Each row was made from one path, in order. Every step used is in the known rows, and no mark comes twice. Write each row's path.
In the rows, 128 means zero.
Known rows
fovikik, kurate, febilo, kikun: [147  82 139 135 100 156 147  87  87 102 158 101 137 120 131  79 159 136
  97 139 149 102 125 116]
kurate, bame, boko: [135 113 135  96 100 146 101 126 124 142 145 145 136 149 117 147 149 106
 115 123 121 127 112 130]
pasupa, fovikik: [138 141 119 134 115 153 148 109 135 124 121 126 131 120 114 128 123 136
 132 140 121 127 132 127]
bame, boko, kurate, febilo, fovikik: [131  94  93 150 138  68  75  72 105 106 225 212 125 157  84 124 189 138
 118  88 129  99 135 143]
boko, bame, kikun, febilo: [127 124  80 133 107 143 126 163 127  96 144 152 143 132 129 106 136  84
  87 115 150  84 104 158]
kikun, febilo, fovikik, kurate, bame: [148 157 103  85 101 122 110 114 109  93 140 138 146 147 139 116 147  27
 101 170 214  70  40 161]
pasupa, fovikik, kurate: [138 127 145 116 111 179 171  91 109 132 113 115 124 117 124 128 134 129
 117 156 149 120 109 135]
kikun, febilo, fovikik: [135 157  70 127 127  86 104 135 128  80 161 164 157 147 140 114 148  68
 126 126 178  90  84 136]
bame, boko: [128 100 126 128 122 131 118 125 119 131 158 161 132 141 122 144 157 138
 121  98 114 140 134 114]
kunin, febilo, kurate, bame, duribi: [159 154 149 147 107 152 102  97 133 130  88 113 165 150 100 107 170 105
 183 164 168  89  44 139]
fovikik, kurate: [126 117 154 119 125 150 152 108 105 131 117 115 119 125 139 132 138 122
 112 149 158 122 103 136]
pasupa, fovikik, kurate, febilo, kikun: [150  96 127 135  84 181 168  67  96 107 147  97 141 112 119  79 155 146
 100 150 142  99 125 116]
kunin, febilo, kurate, bame: [152 147 134 131  90 128  91 110 111 102 123 112 157 145 120 123 143  77
 183 173 167  79  21 139]
kunin, febilo, kikun: [127  98 118 141  98 137 126 126 117  90 135 110 195 133 155 117 145 113
 175 161 121 139  93 122]
febilo, kikun, bame, boko, kurate: [110  69 125 121 101 150 143  98 106 143 162 171 158 114 103 147 182 154
 135 137  67 139 173 120]
duribi, bame, kikun, febilo: [100 125 106 167 109 138 126 162 117  52 164 149 149 185 163  82 155 137
 107  87 134 129 136 135]
duribi, bame, boko: [133 100 147 138 111 148 125 131 112  97 157 158 154 160 141 125 166 176
 133  81 110 152 146 127]
kikun, bame, boko, kurate, febilo, kunin: [111  70 119 133 105 120 117  94 126 123 186 205 124 116  92 138 202 150
 128 117  79 121 184 121]
pasupa, fovikik, kurate, febilo, kikun, bame, boko: [142  75 131 127  73 193 184  48  78 133 163 134 168  89 107 104 193 146
 102 128 109  89 140  98]
bame, kikun, febilo: [ 91 132  86 156 123 119 121 157 128  90 162 158 128 168 151 105 148 101
  95 101 139 116 124 125]
febilo, kikun, bame: [127 109 131 121  93 161 164 110 111 138 117 115 174  86 133 117 142 126
 136 150  99 109 144 114]
kikun, febilo, fovikik, kurate, boko, bame: [174 135  82  90 134 128 119 124 103 117 114 133 145  94 118 128 156  72
  97 195 210  68  28 178]
fovikik, kurate, bame: [142 128 161  87 105 165 140 109 108 139 106  99 115 127 130 131 129  90
 101 174 162 105  83 154]
boko, bame, kikun, febilo, fovikik: [137 146  63 137 111 118 108 142 118  85 166 174 162 136 133 103 143  59
  95 105 179  56  77 175]
boko, bame: [164 123 125 102 113 152 133 132 130 139 109 125 142  96 111 129 112 110
 113 141 133 100 103 159]
bame, kikun: [ 94 120 125 161 127 130 129 131 119 117 145 143 120 153 138 114 135 136
 108 100 125 125 144 136]
kurate, boko: [134 115 117 122 150 116 116 135 128 145 110 113 111 115 112 139 140 154
 128 167 124 146 115 127]
kunin, febilo, kurate, boko, bame, duribi: [186 130 126 149 135 155 108 104 127 148  61 111 163  98  76 121 177 145
 181 188 158  89  32 153]
duribi, bame, boko, kurate, febilo, kikun: [136  48 129 150  96 140 107 104  98  72 210 166 153 168 109  84 197 205
 124  92  80 150 185 130]
boko, kurate, bame: [124 125 131  98 118 127 103 120 135 138 129 138 106 144  95 146 130 110
 123 173 118 128 123 164]

Which path is each row?
[142 157  97 143 116 121 109 132 124  87 150 141 127 150 123  98 154  91
 148 132 173  82  65 110]
kikun, febilo, kurate
[125 105 109 145 137  94 105  97 124 117 177 155 102 138  84 113 154 150
 111 123 109 116 158 140]
boko, kurate, febilo
[150 139 151  90  90 189 156  95 114 139  98  97 120 121 116 133 125  97
 106 184 157 108  85 148]
pasupa, fovikik, kurate, bame
[139 112 117 121 142 140 123  98  77 138 119 133 124 105 124 126 150 116
  84 160 187  79  61 196]
febilo, fovikik, kurate, boko, bame, kikun
[136 100 146 129 109 144 138 102 116 100 147 137 108 124 136  96 164 126
 109 140 164 112 130 125]
fovikik, kurate, febilo, kunin
[113  88 124 127 134 116 106 116 121 131 171 186 109 154  98 157 169 154
 129 116  98 155 157 133]
bame, boko, kurate
[164 111 113 102 136 142 120 140 126 160  88 107 124  81  97 142 126 134
 113 177 130 112  92 163]
kurate, boko, bame
[105  61 116 135  97 135 131  99 108 117 162 174 205 123 125 157 190 128
 178 157  72 139 129 123]
kunin, febilo, kikun, bame, boko, kurate
[121  95 116 141 118 110  99 111 145  96 171 168  99 136 106 109 167 152
 131 134 112 133 172 138]
boko, kurate, febilo, kunin
[133 121 116 129 147  97 109  91  91 110 120 123 162 125 145 149 167 102
 159 201 185 117  25 164]
kunin, febilo, fovikik, kurate, boko
[130 108 137 152  97 175 166 104 130 140  84 118 226  97 132 110 178 129
 176 158 103 121 126 116]
kunin, febilo, kikun, bame, duribi
[135 109 105 139 135 126 112  98  80 111 121 133 164 110 140 137 161  92
 122 184 188  82  22 200]
kunin, febilo, fovikik, kurate, boko, bame, kikun
[147 129 106  82  98 128 104 113 102  98 170 173 150 162 134 133 177  39
  99 143 204  80  43 146]
kikun, febilo, fovikik, kurate, bame, boko
[151 137  94 146 132  81  97  84 111 103 182 151 141 131 109  96 149 110
 118 103 160  72 112 138]
kurate, febilo, fovikik
[136 112 146 137 105 190 179  96 131 164  85 118 179  88 110  98 165 153
 136 140 100 118 168 110]
febilo, kikun, bame, duribi
[112 132  84 173 136 111  98 135 107  98 150 140  99 160 116 100 172 130
 123 142 159 101  72 113]
bame, kikun, febilo, kurate, boko
[ 87 120  97 149  99 133 118 174 147  67 162 170 124 166 166 105 158  97
 115 114 146 139 141 121]
bame, kikun, febilo, kunin
[126 137 148 140 132 165 172 102 134 180  79 136 158  94 102 121 158 146
 130 126 108 108 160 123]
kikun, bame, duribi
[139  69 112 137  87 146 140  89  96 131 182 151 175 101 108 103 190 143
 110  97  83  95 160  92]
kurate, febilo, kikun, bame, boko
[116  85 147 136 124 135 115 124 112  98 172 180 130 172 116 139 175 192
 137  98  91 165 166 149]
duribi, bame, boko, kurate
[140 108 127 125 121 192 163 101  96 151  91 109 110  94 103 132 136 148
  77 178 145 105  89 172]
pasupa, fovikik, kurate, boko, bame, kikun
[100 129  99 122  79 144 101 175 153  74 148 156 123 170 159 103 149  66
 105 139 157 123 113 135]
kurate, bame, kikun, febilo, kunin
[124  66 135 148 105 127  95 114 124  65 202 199 124 172 115 103 201 198
 131  90  97 157 188 137]
duribi, bame, boko, kurate, febilo, kunin
[168 101 135  90 139 168 146 120 101 161  82  96 116  77 106 147 138 129
  95 200 157 108  73 171]
fovikik, kurate, boko, bame
[130  93 136 120 133 167 145 120  89 151 100 110 106 105 119 135 145 139
  76 167 151 109  89 176]
fovikik, kurate, boko, bame, kikun
[147 101 129 152 102 168 163  75 122 154 118 120 177  84  92  66 183 161
 117 116  99  88 175 104]
kurate, febilo, kikun, bame, duribi
[113 139 137 120 108 137 113  89  88 118 146 135 125 155 142 115 138  78
  87 139 195  79  71 175]
febilo, fovikik, kurate, bame, kikun
[140  96 110 156 128  86  81  83 102  73 225 206 144 177 101 102 193 177
 126  71 121 112 148 159]
duribi, bame, boko, kurate, febilo, fovikik
